Every row comes from one small tree of marks. Brackets hold a mark, then the marks that hang from it, in alphabetical order. Every link used is in the known rows. Which tree was each row made from?
Known rows
{X {Q {K H} R} W}: [  0.5 -34.2  -9.8 -29.2  -6.7  -8.3 -44.3  -4.7   8.3  29.5 -38.0   4.2
  33.0  -3.2   8.1   2.0   8.4  11.1  24.4]
{W H X}: [ -4.4 -22.8  17.6  26.9  -3.0   9.2  14.8  -9.3 -30.1  24.9 -20.5  -9.4
  20.7  -3.2  16.8 -16.1  -9.1 -27.4  -3.0]
{R W}: [ -8.6  -9.8  17.5   8.8  -1.9  15.3 -14.8   3.8 -30.6  31.2   5.6   3.3
  30.4  -1.4   5.1 -13.6   9.6  -8.3   7.2]
{W H}: [ -1.9 -16.6  13.2  25.4   5.6   6.3   3.7  -4.7 -26.9  11.6  -9.3   0.5
  27.9 -10.7   0.6 -13.1   2.3 -27.3  18.6]
{Q R}: [-10.8 -22.9   2.6  13.3  -4.8   8.3  -5.6  -4.0 -16.0  38.5 -19.3  -0.6
  18.6 -20.6   6.7 -24.6  19.0  -4.2   9.5]
{H R {X Q W}}: [  7.4 -27.3   8.6 -22.4 -14.4   8.3 -14.7 -36.9   2.3   3.6 -27.9   2.6
  44.8   6.4  17.9  12.3   5.3   8.2  -2.0]
{R {W H {X {Q K}}}}: [ 10.6 -24.1   1.8 -11.7 -23.1  -2.3 -15.1   2.0 -32.5  21.9 -11.6   2.7
  26.3  24.0  20.9   1.1 -19.0 -11.8 -15.0]
{X Q {W {H R}}}: [  3.3 -15.2   7.2 -15.3  -8.4  14.7 -16.4 -12.3   2.1  -5.2 -29.6  15.8
  47.3   2.0  31.1  -1.1  -3.8   2.1  -3.8]
{K {H R}}: [  1.9 -25.2   7.7   5.0  27.3  26.2  -4.1 -19.2  -8.7  20.4 -20.0   3.2
  29.1 -32.0  26.1 -19.7  12.2 -13.4  15.3]
{X {Q {K W}}}: [ 14.8 -32.8   5.5 -13.5 -11.0  -1.6 -33.7 -12.9 -26.7  26.7 -15.8  -5.2
  42.2   1.2  -3.1 -12.0   7.6  -7.8   4.1]
{Q K {W X}}: [ 13.4 -29.4   9.8  19.2 -35.2   4.5 -11.6 -15.3 -22.7  38.6 -16.6  -9.0
   8.3   1.1  16.8 -24.5 -12.0   3.6  -1.6]
{Q {H {X W}} R}: [-13.4 -29.2 -11.3  13.3  -4.7  -5.8 -27.9  10.4   2.7  32.3 -32.9   0.3
  24.1 -10.8  -5.9  -1.8  21.4  -0.6  23.0]
{X Q {W H}}: [ -5.4 -12.8  13.7  -9.0  -6.6  -0.3 -18.3  -2.1  -6.7   0.2 -20.5   7.6
  49.1  11.0   7.5   6.9  -7.0 -11.7  11.4]
{K H {W X}}: [-12.5 -27.1  17.9   7.0  20.4  18.8 -13.5 -12.2 -26.8  44.3 -34.3 -21.4
  28.6 -18.5   6.1 -20.8   4.8 -26.4   2.0]
{K {W {X Q}}}: [ -6.2 -24.6  20.1 -13.0  -0.5  12.2 -10.2 -17.7 -28.9  35.3 -25.2 -14.3
  42.0   0.1  13.0 -11.7  -3.7 -19.4 -22.2]
{K W}: [ -6.8 -20.2  20.1  13.5   3.2  14.7 -15.4  -8.7 -30.2  33.3 -16.8  -8.3
  36.3 -14.8  -4.9 -24.0  17.3 -17.0   8.7]
{H {R W} {X {Q K}}}: [ 26.8 -34.0  -6.9 -26.5 -26.4   3.5 -23.7 -27.3 -21.7  11.6  -9.0   8.5
  30.0  11.3  16.3   7.3   6.1   8.1  -4.1]
{K {H R {X Q}} W}: [  7.9 -31.8   1.2 -23.2  19.6  14.5 -18.1 -37.8 -12.3  12.3 -37.7  -7.5
  43.0 -18.5  -0.6   3.3  11.3 -20.7  13.5]
{X {Q H {K W} R}}: [  6.5 -33.9 -22.9 -12.1  -0.9  -6.2 -45.9  17.0 -11.0  37.9 -29.8   8.3
  30.2 -19.1   2.7 -19.3  17.0  -4.3   5.0]
{Q H}: [ -5.4 -21.8   3.9  23.5  26.0   8.0  -9.4   9.5 -16.3  27.6   1.3   5.5
  32.0 -24.0  11.0 -20.4  14.3 -23.1  17.0]
{R {W X}}: [-10.9 -15.5  21.7   8.0  -8.0  18.6  -3.5  -2.0 -34.2  42.1  -5.7  -5.6
  22.5   5.7  22.6 -15.1  -2.8  -9.3 -17.5]
{K {H R X} W}: [  4.0 -33.5   5.0   2.0  17.9  21.9 -15.6 -31.0 -17.6  22.8 -38.4 -11.4
  29.7 -26.0  -4.2 -10.4  21.5 -18.5  19.1]

Which tree is each row?
[  2.7 -25.6  10.6  17.1  -6.0  25.0  18.1 -16.0 -21.5  17.4 -30.6   0.8
  18.5 -10.1  43.4 -23.5  -6.1 -14.3 -21.7] | {W {H R} X}
[  6.8 -17.1   6.7  -4.1 -16.2  -5.1 -10.8 -33.8 -15.3  11.1  -7.4  -6.4
  27.4  -1.3 -13.3   9.8  -7.1 -13.1  24.7] | {H {X {Q W}}}
[ -2.0 -16.0   9.5  18.3  -8.4   1.8  -6.0  -4.0 -38.8  13.8  -6.2  -1.2
  21.2   5.9 -17.2   5.4   4.3 -25.2  22.4] | {R {W {H X}}}
[  3.0 -39.6 -11.1   7.4   3.2  -1.3 -22.3  -6.2 -10.9  42.9 -28.1  -1.6
  12.1 -22.3   2.5 -20.2  18.3  -5.7  32.7] | {Q {K H} R}
[  5.8 -28.6 -11.7 -14.7 -32.3 -14.3 -36.3   3.0  -0.8  15.9 -37.6  10.1
  30.6  11.8   6.3   1.1   1.3  10.2  11.3] | {X {Q K R} {W H}}
[ -1.5 -43.9  -5.9   3.4  -6.2   6.2 -27.0  -3.6 -20.9  59.2 -52.1 -17.0
  10.9 -17.4   5.4 -27.4  12.8  -7.8   2.1] | {Q {K H {W X}} R}
[  7.7 -31.3 -13.5  -9.4 -22.0  -6.4 -34.0   3.7 -22.3  24.9 -40.8   3.2
  27.2  -5.5  -8.6 -15.2   7.9  -6.7   7.0] | {X {Q {K {W H}} R}}
[-11.6 -12.7   0.5  26.9 -29.5   9.3   1.5   3.1 -14.5  36.8 -38.4  -0.4
  -3.4 -13.5  12.5 -25.2 -13.3  -8.0  -1.9] | {Q R {W H X}}
[  7.6 -41.0  13.4  11.0 -19.7   7.8 -18.9 -10.9 -35.9  47.2 -28.3 -18.6
  22.4   0.9  10.1 -28.8   4.0  -6.9 -12.4] | {Q {K {W X}}}
[-16.4 -25.2   1.0 -20.9  13.3  10.1 -20.6 -10.2 -14.3  47.2 -48.0 -12.8
  28.3 -18.2  10.4 -13.4   4.1 -18.8  -8.3] | {K H {W {X {Q R}}}}
[  3.2 -36.7 -15.8  -0.9 -10.6  -6.8 -31.7  -6.9 -23.6  41.9 -23.3  -4.9
   6.4  -5.9 -15.7   1.8  20.7  -4.1  34.3] | {Q {K {H X}} {R W}}
[ -9.7 -15.5  -6.4  15.5 -19.7   0.2 -10.3   3.5 -30.6  26.7 -22.4   2.9
  10.0  -1.3 -17.8  -1.3  10.7 -14.4  20.1] | {Q {R {W {H X}}}}
[ 16.3 -39.6   0.0  -1.4   9.0  21.4 -32.5 -15.2 -15.9  29.3 -35.8  -0.7
  28.0 -25.3  13.7 -27.9  20.2  -2.1  11.7] | {Q {K {H R} W}}
[ -1.9 -17.4  -0.1   8.1   9.0  31.5  -8.5  15.0 -16.2  36.3 -12.8  12.3
  21.4 -15.6  54.0 -25.2   1.4  -4.0 -30.2] | {Q {H {R {W X}}}}
[ -9.6 -25.9   2.6 -10.3  -9.8   4.7   2.3 -14.4 -13.6  40.9 -29.1  -6.7
  23.5  -6.1  26.2 -11.2  -2.8  -7.9 -20.0] | {W {X {Q R}}}
[ -5.2 -19.3   9.9  -3.5  12.9  34.1  -6.5 -10.7 -18.4  36.5 -23.2   1.4
  20.2 -14.3  43.5 -15.9  -0.4  -7.1 -14.2] | {K {H {R {W X}}}}
[ -2.7 -28.9  -6.9 -10.5  -8.7  -8.9  -5.7 -25.5 -15.5  25.4 -21.2  -5.7
  25.3  -6.8  -8.0   7.2  11.6 -13.0  13.1] | {H {X {Q R}}}
[  7.3 -23.4   7.1  -9.3  -3.6  17.3  13.8 -22.1 -16.5   7.6 -30.0   3.1
  30.9  -6.2  47.7  -8.6 -16.0 -18.1 -27.5] | {W {H R} {X Q}}
[ -4.9 -20.6 -17.3  26.1  -9.3  -2.4 -18.0   3.8  -5.8  34.8 -24.3   3.0
   4.1 -27.5 -12.5 -13.6   9.8  -8.0  31.7] | {Q {H X} R W}
[ 10.6 -20.8  -3.2 -15.9   5.3  10.9 -11.9 -39.1   0.8   5.1 -25.3   2.4
  26.5 -20.7   5.5   5.7  -4.5  -8.8  23.7] | {K {H R {X {Q W}}}}
[  0.2 -42.6 -15.2  14.9  -9.8   3.6 -31.7  18.4 -19.9  59.4 -43.1  -5.5
  10.7 -20.1  15.3 -35.9  14.8  -4.5 -13.5] | {Q H {K {W X}} R}
[ 19.0 -44.5 -12.1  23.0   2.3 -12.6 -17.3  -6.8 -22.3  25.0  -5.4  -2.7
  20.6  -9.5  -8.1  -6.0  17.6 -17.4  27.2] | {Q {H X} K}
[ -3.6 -23.8   1.8  -3.6  21.5   3.7  -1.6  -0.7 -13.7  29.3  -8.7  -0.9
  35.6 -11.7  32.1  -6.7  -7.6 -25.8 -14.8] | {W {X {Q H}}}
[ 24.9 -43.3  -2.7 -25.9 -30.3  -2.8 -28.5 -35.0  -0.6   5.9 -29.6   1.8
  37.8  14.3  18.2  11.2   6.2  18.0   2.5] | {H R {X {Q K} W}}
[ -9.2 -10.4  15.7  16.8  -7.0  13.9   1.2   6.1 -37.5  28.9 -12.8  -0.7
  19.9   8.1  16.9 -11.7 -11.3 -20.4 -11.0] | {R {W H X}}
[-15.6 -21.3   0.4  -6.2 -12.5   7.5  -9.2  -1.8 -24.3  33.6 -50.0  -6.1
  25.2  -6.6   8.9 -15.1  -4.8 -19.1 -19.1] | {K {W H {X {Q R}}}}
[ 26.0 -27.0  -7.5 -19.5  -4.7   9.8 -29.0 -24.6   3.3  11.9 -22.8  12.4
  26.6 -17.7  24.6 -11.0  -6.7   5.6  17.0] | {X {Q {K {H R}} W}}
[ -5.2 -15.2   5.7  28.5   0.8  12.1  -6.6   8.3 -12.7  38.0 -11.9   0.5
  14.8 -18.6  21.9 -24.7  -9.2 -13.5  -0.7] | {Q H {W X}}
[-13.7 -12.8  -0.1 -11.1 -15.9  -2.0 -22.3   4.7   0.8  14.4 -36.3  10.6
  36.6   2.2   5.8   0.8   0.6   0.0   8.6] | {X {Q R} {W H}}
[ -6.0 -16.7   4.0 -11.8  16.1   0.9 -32.1   9.9   4.1  14.4  -9.2  10.9
  54.3  -2.7  17.1   0.3   4.0  -7.5   9.8] | {X {Q H} W}
